What can hang from each mark
Z_370: Z_854
Z_574: Z_276 Z_370
Z_748: Z_58 Z_276 Z_799
Z_58: Z_748
Z_854: Z_276
Z_954: Z_58
Z_799: Z_954
Z_276: Z_574 Z_748 Z_854 Z_954

Every row comes from one small tree of marks. The marks that hang from a mark follow it in brackets, in the order of their numbers. Every link used is in the known rows. Which tree was each row made from?
In the rows, 128 means zero.
Known rows
Z_854{Z_276{Z_574}}: [118 140 133 135 141 142 110 123 122 176 119 140 171 147  88 161 146 115
 132 111 147 124]
Z_799{Z_954{Z_58{Z_748}}}: [116 117 138 120  91 167 103 117 153  66 175 180 133 176 140 175  91 144
 115 117 122 101]
Z_954{Z_58{Z_748{Z_276}}}: [118  90 123 142 121 163 125 121 142  74 150 190 127 177 129 134 131 131
 141 100 130 111]
Z_748{Z_276{Z_854 Z_954}}: [122 116 131 123 162 141 125 113 138 110 130 131 159 149 128 133 135 105
 109 135 121 151]
Z_954{Z_58{Z_748}}: [104 111 118 130  99 160 112 121 166  91 149 179 143 185 127 176 125 145
 140  87 137 106]
Z_276{Z_748{Z_58 Z_799} Z_854 Z_954}: [100 114 105 106 150 136 170  96 112  81  82 145 134 156 141 180 136 113
 128 164 104 158]
Z_748{Z_276 Z_799}: [129  94  57 152 147 136 127 119 107  61  93 147 125 154 120 112 153 100
 150 153 124 127]
Z_748{Z_58 Z_276{Z_854} Z_799{Z_954}}: [137 118  86 129 144 145 151  94  60  22  99 145 111 144 150 105 102  78
 106 186  91 156]
Z_748{Z_58 Z_276{Z_574 Z_954}}: [136 117 103 103 130 113 182 120 112 161 122 162 157 130 109  91 109 111
 140 163 157 190]
Z_574{Z_276{Z_748 Z_854 Z_954{Z_58}}}: [ 83  93 200 110 157 172 136  86 163 108 131 126 177 175 133 236 131 124
 125 115  94  96]
Z_799{Z_954{Z_58{Z_748{Z_276}}}}: [132  97 139 131 115 170 112 117 130  51 175 189 116 167 147 136  99 129
 116 128 114 107]
Z_748{Z_58 Z_799}: [112 122  44 136 113 130 171 118 112  75  74 138 132 159 114 133 127 112
 159 154 139 158]
Z_574{Z_370{Z_854}}: [ 88 131 130 129 120 114 111 153 175 135 104  84 130 160 100 158 134 137
 147  87 181 129]
Z_276{Z_748 Z_854}: [100 116 128 140 163 179 115  98 150 123  90 127 138 186 143 202 161 122
 117 109  99 110]
Z_276{Z_954}: [110 124 110 118 126 137 134 135 176 139 132 123 171 154 105 159 126 138
 136 132 152 148]
Z_276{Z_574}: [125 130  87 125 121 129 112 116 146 166 115 148 163 158 115 151 133 119
 132 118 146 131]
Z_748{Z_276{Z_854 Z_954} Z_799}: [127 103  95 121 164 118 117 106 110  57 114 144 148 139 136 129 140  89
 115 161 108 143]
Z_276{Z_574{Z_370} Z_854 Z_954}: [122 148 143  72 132  93  69 104 144 165 141 133 176 149 139 161 105 125
 113  98 147 150]
Z_574{Z_276 Z_370{Z_854}}: [ 88 106 148 128 131 109 105 141 186 141 100  71 151 158  95 158 145 125
 161  99 174 115]
Z_276{Z_574 Z_954}: [127 128 107  95 119 106 122 124 156 176 139 151 181 141 108 154 120 125
 125 137 153 149]
Z_748{Z_276{Z_954} Z_799}: [129  93  77 124 144 115 138 129 123  72 118 149 142 136 117 115 141 107
 143 169 135 145]
Z_748{Z_58 Z_276{Z_574 Z_954} Z_799}: [140 107  68 100 131  89 175 114  81 105 108 178 144 121 114  88 116  94
 145 190 145 184]

Which tree is each row?
[ 81 122 205 126 148 184 156 129 139 127 145 134 160 159  89 228 132 150
 142 104 125 104]
Z_854{Z_276{Z_748 Z_954{Z_58}}}
[133 126 125  99 148 116 162 102  97 146 119 160 163 133 128 107 107  92
 110 152 133 187]
Z_748{Z_58 Z_276{Z_574 Z_854 Z_954}}
[110 102  82 127 100 136 108 112 138  35 133 194 130 176 132 173 133 130
 144 115 123  98]
Z_954{Z_58{Z_748{Z_799}}}
[ 95 115 171  85 137  88 117 141 167 192 120 125 134 137 110 183 133 144
 135 111 176 134]
Z_276{Z_574{Z_370{Z_854}} Z_748 Z_954}
[104 135 147  85 114  67 108 149 168 180 135 117 158 127  96 154 115 134
 131 108 194 149]
Z_276{Z_574{Z_370{Z_854}} Z_954}
[ 73 119 208 123 123 129 140 160 168 116 169 154 156 135  70 195 135 139
 126  97 167 112]
Z_370{Z_854{Z_276{Z_954{Z_58{Z_748}}}}}
[117 115 132 121 137  91 108 142 129 153 112 124 125 137 105 110 133 111
 139 104 179 135]
Z_748{Z_276{Z_574{Z_370{Z_854}}}}
[149  90  73 121 154  99  68  85  95  78 118 217 126 148 159 111 161  79
 108 147 105 122]
Z_58{Z_748{Z_276{Z_574 Z_854} Z_799}}
[105 104  91 137 163 155 107  91 121  71  75 141 124 175 149 196 165 106
 123 134  89 102]
Z_276{Z_748{Z_799} Z_854}
[130 104 106 134 122 158 131 113  79   4 140 159 117 151 136 142  91 107
 124 158  97 104]
Z_748{Z_276 Z_799{Z_954{Z_58}}}
[133 128 117  83 124  96 153 120 110 166 128 147 145 136 119  84  92 130
 154 135 173 193]
Z_748{Z_58 Z_276{Z_574{Z_370} Z_954}}
[106 120 160  91 145 117  80 100 175 134 129  91 184 163 131 168 123 124
 137 110 138 133]
Z_574{Z_276{Z_854 Z_954} Z_370}
[ 99 117 167 136 142 186 130 114  81  37 131 146 120 158 115 221 117 126
 127 141  86  75]
Z_854{Z_276{Z_748{Z_799{Z_954{Z_58}}}}}
[115  99 105 121 130 131 154 122 110  33 137 161 146 144 114 145 111 114
 141 146 124 127]
Z_748{Z_276{Z_954{Z_58}} Z_799}
[139  86  84 120 118 114 103 101  93  57 141 231 125 154 140 126 131 104
 137 131 121 105]
Z_954{Z_58{Z_748{Z_276{Z_574} Z_799}}}
[129 105 141 119 134 136  89  87 111  96 152 214 141 167 154 143 126 101
 102  94 109 108]
Z_954{Z_58{Z_748{Z_276{Z_574 Z_854}}}}
[ 78  85 167 132 150 128 118 132 184 150  85  82 130 167 108 188 162 135
 165 104 159  97]
Z_574{Z_276{Z_748} Z_370{Z_854}}
[111 118 101 121 144 163 148  84  84  49  85 143 104 164 162 177 115 104
 111 176  81 134]
Z_276{Z_748{Z_58 Z_799{Z_954}} Z_854}
[123 150 123  99 132 111  60  96 132 156 117 129 158 168 147 158 118 118
 116  81 137 131]
Z_276{Z_574{Z_370} Z_854}
[105 113 121  95 117 119  96  97 137  36 154 191 151 162 149 191 119 119
 110 121 110 114]
Z_276{Z_854 Z_954{Z_58{Z_748{Z_799}}}}
